What can hang from each mark:
K: C G
S: Q
B: K
G: B
Q: M S
M: Q
C: B G K Q Y

Every row comes from one small tree of marks. The marks that hang from a mark follow it in brackets, in alphabetical order. Every link used is in the known rows. Which tree was each row made from?
Known rows:
G(B): [-0.18 -1.21 -0.63  4.82  1.29  3.80  1.21  4.14 -5.43  0.08 -5.56 -1.54
 -0.40  0.43  2.15 -2.39  1.37]
G(B(K(C(Q(M S) Y)))): [-0.15 -3.21 -1.93 -0.60 -2.59 -1.48  1.06 -0.60  2.05 -4.58  2.98 -1.89
  1.64 -0.30  3.95  0.93 -0.21]
K(C(G(B) Q(S) Y)): [-1.03 -0.04  2.91 -0.92 -1.74 -1.38 -0.72 -0.69  1.64 -3.08 -0.85  0.60
  0.16 -6.02  1.35  0.12 -1.47]
K(C(B G)): [ 2.76  2.47 -0.82  0.76  0.27  1.81  0.05  2.32 -3.78  1.41  0.33  1.07
  0.83  0.55  0.37 -0.35 -0.95]
K(C(Q(S) Y) G(B)): [-0.38 -1.89  1.25 -2.93  0.64 -2.43 -1.70  0.28  1.26 -1.48  0.19 -0.45
  1.04 -5.59  1.83 -0.88 -0.49]
Q(M): [ 0.52 -1.87 -2.68  3.09  1.58  2.67  0.22  1.96 -5.20  0.46 -4.32 -2.32
 -1.41  4.27  1.64  0.18  0.07]
C(G Q(S) Y): [-1.92  0.24  5.13 -0.07 -0.32 -2.70 -2.36 -2.21  1.90  0.19 -3.39  0.75
 -2.80 -5.36 -1.72 -0.25 -0.84]
K(G(B)): [ 0.37 -0.01 -0.26  1.07  3.54  3.82 -0.51  4.26 -4.45  1.72 -3.14  0.00
 -0.86  1.13  1.02 -2.87  1.38]
G(B(K)): [ 0.76 -0.76 -1.11  3.11  0.20  4.00  1.70  3.46 -3.47  0.79 -2.43 -0.77
 -0.38  3.11  2.36 -2.64  3.07]
G(B(K(C(Y)))): [ 1.46 -1.12 -1.72  1.24 -1.66  1.81  3.32  2.88 -0.07 -0.76  0.33 -1.54
  4.21  1.89  3.39 -1.77  2.21]
C(B G K Q(M S) Y): [-1.52  1.37  2.60  1.92 -0.90 -1.71  0.58 -4.20  3.90 -2.75  2.91  1.01
 -0.47  0.29 -3.45  2.27 -3.13]
B(K(C(G Q Y))): [ 0.63  1.86  0.37 -4.96 -2.98 -1.74 -0.21 -2.49  3.20  1.88  1.35  1.59
 -0.13  0.26 -0.99  0.81  1.14]
G(B(K(C(Q(S) Y)))): [ 0.02 -2.50  0.17 -0.63 -2.65 -2.24  0.47 -0.80  2.27 -2.36  0.73 -1.42
  1.42 -3.81  3.21 -0.35  0.92]
K(C(Q Y) G(B)): [-0.56 -0.35 -0.53 -3.68  0.08 -0.67 -0.26  1.34  0.65  0.27  0.28  0.07
  1.96 -2.38  0.82 -0.40  0.75]
G(B(K(C))): [ 2.60 -1.25 -3.45  0.80 -1.13  3.27  1.67  2.72 -3.25 -0.06 -0.90 -1.08
  1.45  2.77  4.01 -1.59  2.22]
M(Q): [-0.29 -0.21 -1.64  3.86  1.47 -1.68 -2.17 -0.41 -3.25  3.75 -5.82 -0.44
 -2.62  1.17  0.79  0.65  0.73]
S(Q): [ 0.64 -2.03 -1.77  2.93  3.24  1.10 -1.15  0.58 -2.13  2.67 -7.53 -0.43
 -1.66 -1.78  0.59  0.44  2.01]

Write each row's tree:
[-2.88  1.53  0.94  0.77 -1.68  1.99  2.71 -2.64  3.03 -3.26  0.13  1.42
  0.02  3.65 -2.39  1.86 -1.12] | C(G(B) K Q(M) Y)
[-0.24  3.36  1.24  0.45 -0.89  0.30 -0.19 -3.56 -0.05  2.10 -0.41  2.85
 -2.50  0.88 -4.50  1.34 -0.36] | C(B G K Q)
[ 0.07  0.28  2.72 -1.62  1.24 -3.35 -1.80 -0.19  3.27  2.32  4.70  0.56
 -0.36 -2.49 -1.94 -1.88  0.95] | C(B(K(G)) Q(S) Y)
[-0.78 -1.03 -2.52 -3.49  0.44  0.34  0.43  1.41  0.50 -1.74  2.12 -0.76
  2.05  0.79  1.52  0.93 -0.54] | K(C(Q(M) Y) G(B))
[ 0.88 -0.72 -1.12 -3.41 -0.80 -1.26 -3.20 -3.36 -1.37 -2.02 -1.06  0.33
 -3.61 -1.11  1.57  2.94 -2.85] | K(C(G Q(M S)))
[ 2.61  1.64 -0.83 -0.34  2.85  2.12 -0.62  3.29 -2.46  4.78  3.13  0.72
 -0.38  3.75 -1.27 -2.74  2.02] | C(B(K(G)))
[-1.63 -0.52 -0.62  3.30 -0.23 -1.12  1.39  1.40 -0.59 -0.49  1.24 -1.72
  1.30  0.64 -1.07  1.16 -0.64] | C(B Q(M) Y)
[-1.66  0.82  4.58 -0.38 -1.42 -2.71 -1.15 -6.06  4.41 -0.27 -3.22  1.70
 -2.29 -2.92 -3.49  0.86 -1.16] | C(G K Q(S) Y)
[-0.21  1.01 -0.95 -2.24  1.02 -0.69  0.26  1.21  2.34  1.77  6.95  0.19
  0.85  4.04 -2.33 -0.13  0.75] | C(B(K(G)) Q(M) Y)
[-1.94  0.38  2.62 -0.38 -1.18 -1.93 -0.38 -5.99  4.39 -2.34 -0.88  1.02
 -2.00  0.45 -2.67  2.46 -2.47] | C(G K Q(M S) Y)
[-0.54 -2.40 -0.92 -2.84  0.80 -1.41 -1.06  0.38  1.19 -3.63  2.22 -1.17
  1.20 -2.22  2.57  0.64 -1.67] | K(C(Q(M S) Y) G(B))
[ 0.42  0.57 -0.63  1.07  2.44  3.94  0.93  0.51 -1.81  1.51 -2.75  0.80
 -0.35  3.45 -0.72 -1.85  1.07] | C(K(G(B)))
[ 1.56 -0.31 -1.11  3.36 -0.26 -0.54  2.04  3.24 -1.82  0.91 -0.14 -2.14
  4.64 -0.92  1.43 -1.03 -0.14] | K(C(B Y))
[ 0.52  0.95 -0.54 -3.26  0.68 -2.82 -0.81  0.90  0.65  2.50  2.85  0.11
  2.39 -2.51 -1.22  0.11 -0.09] | K(C(B Q Y) G)
[-1.26  2.06  4.76  1.79 -1.13 -2.79 -0.10 -4.23  4.14 -0.29  0.69  1.77
 -0.58 -3.19 -4.00  0.60 -1.85] | C(B G K Q(S) Y)
[ 0.53 -1.06 -4.31 -4.15  1.11  1.67 -1.14  1.02 -2.79 -1.14  0.97 -0.34
 -0.88  1.99  2.08  1.36 -0.46] | K(C(Q(M)) G(B))
[-0.17  0.67 -2.41 -2.31 -1.44  2.55 -0.11  0.17 -2.67 -2.99  0.23  0.81
 -1.50  1.76  1.56  2.28 -1.42] | K(C(G(B) Q(M)))
[-0.03 -0.39  0.94 -1.69  1.44 -2.42 -1.30 -0.13  2.92 -0.01  6.93 -0.14
 -0.14  0.61 -1.28 -0.22 -0.33] | C(B(K(G)) Q(M S) Y)
[ 0.57  0.37 -0.87  1.11 -0.79 -0.30 -0.10  0.44 -1.98  3.30  0.86  0.07
 -1.71  0.83 -1.29 -0.40  2.24] | C(B(K) Q)
[ 0.03  3.64  2.84  3.84 -0.15  1.48  2.82 -0.56  1.90  1.23  0.39  1.41
  2.06  2.36 -3.72 -0.82 -0.67] | C(B G K Y)
